What can hang from each mark:
gobuz: gaki melim vavid
melim: gobuz
pulo: gobuz melim
gaki: duti gobuz melim
duti: gobuz pulo vavid
vavid: duti gaki gobuz melim

Each row was made from one small tree. The marks that hang from a mark follow it in brackets, in alphabetical order. Every link used is in the known rows. Write each row's tree.
Known rows:
vavid[duti gobuz[melim]]: [  7.3 -17.0  23.6  -7.7  30.8 -18.1  -8.5 -19.8 -11.3 -15.0 -12.5  11.8
  -1.2  13.0   4.7  10.1  17.1  37.7  -4.2  -1.7  32.4 -11.2  -2.2 -19.5]
gobuz[gaki[melim]]: [ -0.4   4.0 -17.4 -13.2 -12.4   1.6  16.2 -17.8 -24.2   3.5   7.7   0.1
   3.7  -1.8   6.4 -23.3   9.6  -7.7   0.8  -5.6 -19.7  -0.4 -18.1   1.5]
gobuz[gaki[duti]]: [  2.7  16.5  -5.7 -30.2  13.2  -2.6   4.8  -1.2 -17.0  15.8   4.9  17.6
  -1.2 -10.5   8.9 -22.7  -5.7   3.0   4.8 -17.0  -7.0  -0.6 -30.8  11.0]
vavid[gaki[gobuz]]: [ -0.4 -12.6 -13.6  -9.8 -13.2   2.3  12.9  -2.0  14.9 -20.2  -2.8  -7.8
 -24.9 -27.6   4.8 -32.3  -3.3  -3.4  -9.6 -16.5  17.1   2.4  -6.3   9.2]
melim[gobuz[gaki vavid]]: [ -1.3  -5.6 -16.6 -10.1  24.5 -25.7  20.7 -28.8  -9.4 -10.1   2.8   9.2
 -16.5  -4.2 -10.4  -5.3  32.7   8.2  19.4 -24.5  -8.3  22.5 -14.2  -0.7]
melim[gobuz[gaki[duti[vavid]]]]: [ 31.4  27.4 -13.8 -47.1   9.7 -17.2  14.8  -1.6 -12.9 -10.3  19.1   4.2
  -4.2   3.6  -2.5 -18.1  -3.6  19.6   0.4   0.5  -3.9   1.4 -51.1  12.8]
duti[pulo]: [  4.4  16.1   2.9  13.9   5.8  -1.8   2.4   7.6  11.7   4.7 -17.6  -8.7
   6.8   1.7 -10.6 -20.5   7.8  -3.4  -7.8  -6.1  17.5 -10.7 -11.8   1.5]
melim[gobuz[gaki[duti[pulo]] vavid]]: [ 10.5  16.3  -5.0 -11.6  29.2 -27.9  17.6 -20.3  -6.8  -2.3   1.4  19.1
 -10.8  -1.4 -24.3 -35.9  37.2   8.7  11.2 -31.8  16.7  10.9 -49.2  23.5]
pulo[gobuz melim]: [-41.5   8.4   2.5  -8.2   4.1 -13.2  -2.3   7.3 -13.8   4.8  -3.5  -4.6
 -19.1  -1.4   2.3  16.4  -3.9  -6.2 -16.2   1.4  -5.3  20.3  -4.0  11.2]
vavid[duti gobuz melim]: [ 19.2 -14.4   8.1   6.4   3.6  -9.3  13.1   4.8 -18.8  -0.9  -8.4  18.4
   9.7   8.3  11.5 -16.6  -9.2  25.9 -19.6  -9.6  18.0 -23.2  12.7 -11.6]
vavid[gaki[melim]]: [ -3.2 -17.5 -11.6 -12.9 -40.3  -0.5  -2.6 -13.6 -24.4 -11.8  10.1  -7.4
 -20.8  -5.6   1.1 -36.5  -0.7 -15.8 -12.7  -0.5   5.7  11.1   4.9  26.8]
gobuz[vavid[gaki[duti[pulo] melim]]]: [  8.0 -12.4  -0.9  -3.2 -35.0  -5.0  -5.6 -17.9 -29.7  -4.7  18.6  17.5
 -31.1  -5.5 -30.7 -64.4  15.4 -20.7 -13.5 -12.6  35.3  12.7 -20.3  62.6]
pulo[gobuz[gaki[duti] vavid]]: [-22.4   8.1   2.9 -22.3  24.3 -17.5   0.4  -4.0 -29.5  11.0  17.7  38.9
 -20.8 -12.1   4.0 -17.9 -27.7 -11.3  -3.9 -21.9  -6.6  24.7 -30.0  12.7]
gobuz[gaki[duti[pulo vavid] melim]]: [ 32.0  36.1 -13.7 -28.6 -19.1   8.2  11.1   0.8 -23.2   9.9  13.8   1.2
  15.4   2.3 -16.6 -53.1  -7.9  -0.3 -15.8   4.0  10.5 -20.8 -65.2  29.6]
duti[gobuz[melim]]: [  2.9  -9.0   9.7  -4.4  25.6 -18.2   2.4 -11.8 -12.8  15.6 -11.6 -10.6
 -17.6  16.0   1.9   9.1  28.2   0.9  -1.7 -13.5  30.7  16.9 -27.3  -0.1]
gobuz[melim]: [ -2.1  -8.8  22.4  -7.0  23.2 -13.5  -7.2  -6.3   2.7   4.0 -15.4   1.8
  -8.6  11.8  -1.3  22.6  16.4   8.0   1.0  -4.4  17.7   8.7  -8.3  -7.6]
pulo[gobuz[melim]]: [-24.7  -1.0  29.5  -7.6  28.9 -27.5  -7.1   3.0  -5.2   2.1 -12.9   7.8
 -11.2  12.5  15.1  17.9 -13.8   1.8 -10.6  -4.1  10.8  26.2  -8.5 -16.9]
gaki[duti gobuz]: [ 14.3   3.0  -2.5 -11.8   7.9   3.2  15.5  -4.1  15.9  -8.3  17.0  18.0
  -7.4  -3.8 -12.1 -15.5  -2.1  13.2  -2.0 -15.1   9.8  -5.8 -39.9  14.0]
vavid[duti[gobuz[melim]]]: [ 12.1 -31.6   0.1 -15.0  25.6 -21.3  10.2 -22.9 -25.9  29.2 -26.7  -5.1
 -25.4   2.4   5.8   0.3  29.8  18.0  -8.6  -9.4  42.4   6.3 -29.5  -6.3]
vavid[gaki[duti[gobuz pulo]] melim]: [ 14.0   9.2  -2.1  -8.0 -18.4 -19.5  13.6  19.2 -28.3  35.0 -16.8  -4.6
 -23.2  -1.1   3.8 -75.6  -4.2 -20.0 -29.9 -35.3  52.8   7.0 -35.6  48.6]
gobuz[gaki]: [ -6.6  11.0 -14.6 -19.9  12.8   0.2   9.2  -2.2  -8.1   9.8  -8.9  -0.6
   3.0 -16.7  13.3 -12.5   0.7   0.5   6.6 -11.6 -11.6  -2.6  -9.2 -10.3]
gaki[duti[pulo] melim[gobuz]]: [ 16.9  11.3   3.0  -0.8  -8.3 -25.1  16.8 -25.5  -7.8 -13.1  19.0   7.1
   0.5  30.0 -26.3 -39.7  33.3   9.0  -5.8  -9.4  15.7   3.5 -51.0  38.4]
pulo[gobuz[gaki] melim]: [-44.6  20.1 -13.6 -27.1  17.5 -14.1   8.6   8.5 -21.5  13.7 -11.2  -6.3
 -15.9 -15.3  12.9   1.3  -3.3  -6.7  -6.0  -8.8 -16.5  16.1 -10.3  -0.6]
gaki[duti[vavid[melim]]]: [ 40.4  15.1   7.7 -22.2 -14.8   1.1   3.8  28.7  -9.8  18.5   7.4  18.9
   4.6  12.1  -5.1 -14.7 -36.9   6.3 -21.4   3.5  16.6  -9.2 -26.4  26.6]
gobuz[melim vavid]: [  1.2 -22.4  24.2  -0.6  25.5 -17.4 -10.9 -15.6  -2.6  -0.4  -7.4  18.4
 -24.9   9.6 -16.7  26.3  29.9   5.9  12.7  -9.7  22.4  16.2  -3.1   0.3]

Which tree is each row?
[  1.4 -28.9   1.3   3.7 -20.2 -11.5   4.0   8.6 -16.9   9.8 -11.3  15.6
 -33.5 -12.4  -0.9 -23.7  -6.1 -18.0 -13.0 -22.8  18.6  19.3  24.5  25.1]
gobuz[vavid[gaki melim]]
[-21.3  -0.1   1.2  -4.5  15.4 -23.8  19.6  10.6 -25.0  23.5 -12.2  29.2
 -14.0  -8.6  16.5 -14.1 -27.5 -13.0 -11.7 -31.6 -11.9  19.6  -2.9  -5.9]
pulo[gobuz[gaki vavid[melim]]]
[ 19.1 -10.8   0.9   6.8  -2.5  -8.2  25.1  15.2  -6.3  32.9 -45.9   3.2
   1.5  -4.8   0.4 -35.9  -4.9  15.0 -23.7 -13.9  35.4 -21.5  -8.0  -4.9]
vavid[duti[pulo] melim]
[-12.7  14.3  19.8   5.8  14.4 -18.4  -4.7   2.1 -12.2   5.6  10.2  29.6
 -15.0   4.7 -20.4 -26.0 -13.8 -11.3 -15.8 -14.6  21.9  16.4 -31.8  27.5]
gaki[duti[pulo[gobuz[vavid]]]]
[  8.9   5.7 -11.9  -9.2  16.4 -30.8  37.3  -2.0  -4.5   6.8 -21.7   0.8
   0.5   5.4  15.7 -17.8  11.1   9.2   3.1 -29.2  -9.3   8.8 -12.0  -4.8]
vavid[melim[gobuz[gaki]]]
[  2.6  -6.8  16.2 -30.7  41.6 -18.6  -8.1 -16.9 -19.2  15.4  -1.7  36.7
 -23.8  -1.7 -10.2   4.0  21.2   7.9  16.9 -25.5  16.2  16.4 -36.7  12.4]
gobuz[gaki[duti] melim vavid]
[ 21.4 -29.2  -9.3  -4.9   1.9 -31.4  33.4  -8.1 -12.3  11.5 -25.4   7.3
 -10.4   8.5   5.2 -10.6  11.0  28.9 -10.8 -13.1  15.5   4.5  -2.2  -6.5]
vavid[duti melim[gobuz]]
[ -2.7 -25.8  -6.5  -5.1  -7.0 -30.4   0.7 -24.5 -10.8 -29.1   7.5   3.4
 -41.5 -12.6 -11.9 -16.2  24.7  -2.4   3.4 -17.3  18.3  36.0  11.5  23.5]
melim[gobuz[vavid[gaki]]]
[ -0.2  -7.0 -20.2  -5.9  11.0 -26.3  22.2 -18.2  -2.6   4.4 -33.8 -18.9
 -16.3   0.1 -25.2  -9.5  57.4  30.5  -3.9  -5.3  33.2  -0.9 -20.3   9.0]
vavid[duti[pulo[melim[gobuz]]]]
[ -0.3  18.2   0.6  -9.6  38.6 -20.5  19.2  -6.4 -10.1  31.9 -36.4 -23.4
  -5.6   2.2   3.4 -24.1  39.3  -4.6   0.5 -28.4  34.2   2.6 -52.5  -7.2]
duti[gobuz[gaki melim] pulo]
[ -9.5 -16.3 -25.1 -18.7  -7.6 -29.9  16.9 -12.8 -11.3  -6.9 -42.8 -28.2
 -41.0 -17.7 -11.5 -34.6  48.0  20.2 -15.0  -6.5  49.0  12.0  -8.5  23.0]
vavid[duti[pulo[melim[gobuz]]] gaki]
[-11.3  -3.1  -5.7  -7.5  -8.9  -6.9  -6.9  -0.1 -16.6 -17.4 -22.0 -15.8
 -19.8 -19.5  -9.2 -44.4  30.1  16.4 -20.7  -6.4  48.3 -14.9   8.2  19.6]
vavid[duti[pulo[melim]] gaki gobuz]
[ 42.7   7.8 -12.4 -21.7 -27.6  14.1  18.2  -8.1   0.9 -16.9  42.5   9.1
  -1.5   7.6 -27.9 -24.2 -10.8   9.4 -17.1   8.2   8.1 -15.9 -60.4  33.3]
gaki[duti[vavid] gobuz melim]
[ -4.7   5.0 -34.0 -22.1  22.5 -25.5  33.6 -18.0 -10.7  13.6 -47.5 -20.4
 -14.4 -15.9  -9.2 -18.8  53.4  28.9  -1.0 -13.7  22.6  -5.8 -32.1   1.0]
vavid[duti[pulo[melim[gobuz[gaki]]]]]
[-19.3 -29.1   6.5 -25.9  46.0 -30.5   6.6 -21.5 -32.1  21.9 -27.4  27.6
 -31.0 -17.8   9.0   3.0  -1.8  16.3  -4.1 -18.7  15.5  22.8 -17.2 -25.9]
pulo[gobuz[gaki melim vavid[duti]]]
[-31.0   7.9  15.3 -23.8  39.3 -26.2   3.4   1.2 -10.1  12.5 -22.0   4.5
  -9.6  -1.4  28.8   9.1 -13.2   1.5  -2.6 -14.9  -2.7  22.0 -21.1 -27.9]
pulo[gobuz[gaki melim]]
[-40.9  23.1   4.2   3.0   8.7 -15.8   3.0  14.1  -1.2   8.6 -18.2 -13.6
  -9.7  -0.7  -7.6  -9.2   6.5  -8.8 -19.1  -3.6  14.3   6.8 -13.1  11.1]
duti[pulo[gobuz melim]]
[ 18.2 -19.8  -5.4   3.0 -13.5   2.9  16.2 -33.1  -5.2 -16.1  42.5  35.8
 -22.6   4.0 -40.1 -22.8  19.2   2.3   1.2 -13.7   6.7   3.3 -42.8  42.1]
gaki[duti gobuz[vavid] melim]
[  7.2  16.0 -10.5 -32.8  23.6 -26.0  13.9 -16.7 -11.5  -2.4   9.7  10.7
  -5.1   3.8   3.8 -17.4  12.4  16.0  10.9 -19.0  -9.2  13.1 -38.2  11.9]
melim[gobuz[gaki[duti]]]
[ 34.1  32.9 -11.9 -12.4   4.1 -27.0  36.8  17.2   7.6   7.6 -27.9 -18.5
  13.2   7.0  -1.6 -34.7   2.5   9.9 -12.1 -17.4  14.1 -11.7 -35.2  -4.6]
duti[pulo vavid[melim[gobuz[gaki]]]]
[ -9.7 -46.4 -27.2 -22.9  -5.5 -32.1   7.1 -30.8 -29.1  -8.9 -15.3  -3.3
 -62.8 -23.6 -22.1 -10.0  48.5  16.1  -1.0 -10.9  32.3  31.3   9.5  32.3]
pulo[melim[gobuz[vavid[duti gaki]]]]
[  6.1  16.3 -19.0 -22.5 -23.0 -21.0   2.0  11.1   0.1 -21.6 -16.8 -41.4
 -26.0 -10.0 -23.0 -24.6  28.7   4.2 -20.7   6.7  40.3   9.7 -17.6  33.3]
duti[pulo[melim[gobuz]] vavid[gaki]]
[  4.7  36.0  32.6 -15.4  44.2 -19.9  -8.5  -3.3  -2.7  -8.8  -5.1  15.8
  12.8  14.8   0.1 -25.9  22.2  19.7   1.8 -21.0  29.8 -17.7 -45.8   0.6]
vavid[gobuz[gaki[duti[pulo]] melim]]
[  8.8 -26.5 -27.8 -20.0  24.8 -26.9  27.7 -37.8 -24.1   0.7 -14.0  14.2
 -23.8 -17.0  -6.5  -9.7  33.7  26.6  13.1 -19.3   6.7  15.1 -18.1 -11.0]
melim[gobuz[gaki vavid[duti]]]
[  8.2  -7.3 -19.5  -1.1  11.4 -13.7  30.3  -2.4 -33.5  39.4 -11.2   9.8
 -19.9  -8.0   1.1 -25.5  14.4 -17.5  -4.9 -40.8   9.7  10.6 -20.6  11.4]
duti[gobuz[gaki vavid[melim]]]
[  5.1 -35.5  -2.1 -25.1  38.9 -16.5   8.5 -27.9 -22.0  22.1 -31.9  20.4
 -27.9 -16.6  -4.5   8.2  25.9  25.0  10.7 -14.8  24.0   7.2 -16.1 -19.9]
gobuz[gaki melim vavid[duti]]
[-15.9  26.3 -22.4 -13.7  19.9 -27.3  24.1  -9.0   5.6   2.8 -30.2 -27.7
  -8.4  -4.9 -13.7 -13.3  56.8  11.3   9.7 -18.5   8.5   2.2 -30.6   6.7]
duti[pulo[melim[gobuz[gaki]]]]
[  1.8 -26.4  22.1 -26.6  11.2 -19.7 -26.1 -10.8 -21.3  -2.1  -0.4  28.1
 -49.5  -3.9 -11.0  -6.9   8.9  -0.6   2.5 -18.0  42.0  32.8 -11.2  38.7]
gobuz[melim vavid[gaki[duti]]]
[ 25.4   2.9   5.6 -20.2  11.1 -11.9  -1.8  -0.8 -13.9  13.9  -5.0 -21.4
 -13.9  14.9  -3.7  10.2  12.2   2.4 -14.2   5.6  33.5   4.6 -41.6   3.6]
duti[gobuz[melim] vavid]
[-15.3 -14.7  16.0 -11.0 -13.4 -26.3  -5.2  17.3 -36.4  12.9   7.1  37.7
 -42.7  -8.0   7.8 -36.3 -44.6 -23.1 -27.9 -29.1  21.0  36.9   0.3  39.8]
pulo[gobuz[vavid[gaki[duti] melim]]]
[-24.7 -18.1  33.0   3.5  31.7 -31.1 -12.1 -11.4 -10.2   1.0  -5.0  22.3
 -26.7   9.0  -5.3  25.9  -5.5  -6.5  -3.6 -12.8  15.7  32.2  -3.5  -5.3]
pulo[gobuz[melim vavid]]
[  0.9 -35.1 -21.7 -10.8  14.6 -28.4  15.5 -34.1 -20.0  -2.4 -11.8   5.8
 -40.8  -3.9 -33.8  15.5  57.9  27.6   6.1  -5.4  22.8  22.4  -6.7  17.9]
pulo[melim[gobuz[vavid[duti]]]]
[ 31.1  21.9 -26.1 -22.6  -6.2  -1.6  31.3  19.4 -27.4  36.2  -9.8 -17.2
  -0.6  -2.8  13.1 -29.9 -15.3  -8.0 -20.8 -17.4   9.3  -8.1 -36.4  -0.6]
duti[gobuz[gaki] vavid[melim]]
[ 18.8  -3.0   3.6   8.6  -7.6 -28.4  11.7 -39.5 -15.7 -14.2  27.7  22.6
 -14.2  25.0 -46.7 -33.5  47.4   4.7   0.3 -14.6  22.1  15.8 -44.8  49.4]
gaki[duti[pulo] melim[gobuz[vavid]]]
[-16.5  10.2 -20.8  -6.4  25.4 -30.2  21.4 -21.1  -2.7  -0.8 -20.2  -9.9
 -23.3  -8.5 -35.2  -7.2  69.9   5.2  11.8 -25.5  16.3  16.6 -26.0  18.7]
duti[pulo[melim[gobuz[gaki vavid]]]]
[-18.0  10.4 -25.9 -27.1  18.8 -24.3  23.8 -16.7  -6.8  -1.7 -14.1 -16.7
 -15.7  -2.0  -2.9   6.6  47.4  13.5  14.1 -12.0  -7.8  17.0 -21.9   7.2]
pulo[melim[gobuz[gaki]]]
[-19.0   9.2   7.8 -12.3 -32.4 -16.8  -6.5   2.0 -32.0  -4.6  13.2   8.5
 -21.6  -0.3   4.4 -69.8 -28.8 -25.6 -34.9  -7.9  22.8  18.0 -30.8  44.0]
vavid[gaki[duti[pulo[gobuz]] melim]]
[  5.4  -1.3   9.3 -16.6 -37.2  -4.7 -18.1 -16.6 -34.8 -37.2  45.3  20.3
  -9.6  12.6   2.4 -50.1  -2.5  -4.1 -15.6  -3.9  11.1   3.4  -9.9  46.5]
vavid[gaki[duti melim] gobuz]
[ 39.3  24.3   1.9  -9.2 -30.5   8.2  -0.7   3.4 -14.1   1.1  22.3   2.8
   8.3  17.1 -29.7 -42.5  -6.0  -2.5 -23.3  17.6  23.7 -20.0 -54.4  37.4]
gaki[duti[pulo vavid] melim]
[  8.1 -33.9 -26.3 -18.0  -9.2  -0.5  20.0  -9.1   0.5 -10.4 -19.0  -3.0
 -32.5 -37.6   8.0 -39.4  -4.8  13.2 -14.0 -11.8  30.6  -2.8  -6.5  -0.6]
vavid[duti gaki[gobuz]]
[ 10.2  -9.9 -14.4 -13.7  -3.6  -1.3  14.2 -32.0 -38.1 -16.1  12.3  12.9
  10.7  -1.5   9.5 -35.2  11.0  17.9  -8.1  -1.3  -5.3 -21.7 -13.0  -6.5]
vavid[duti gobuz[gaki[melim]]]
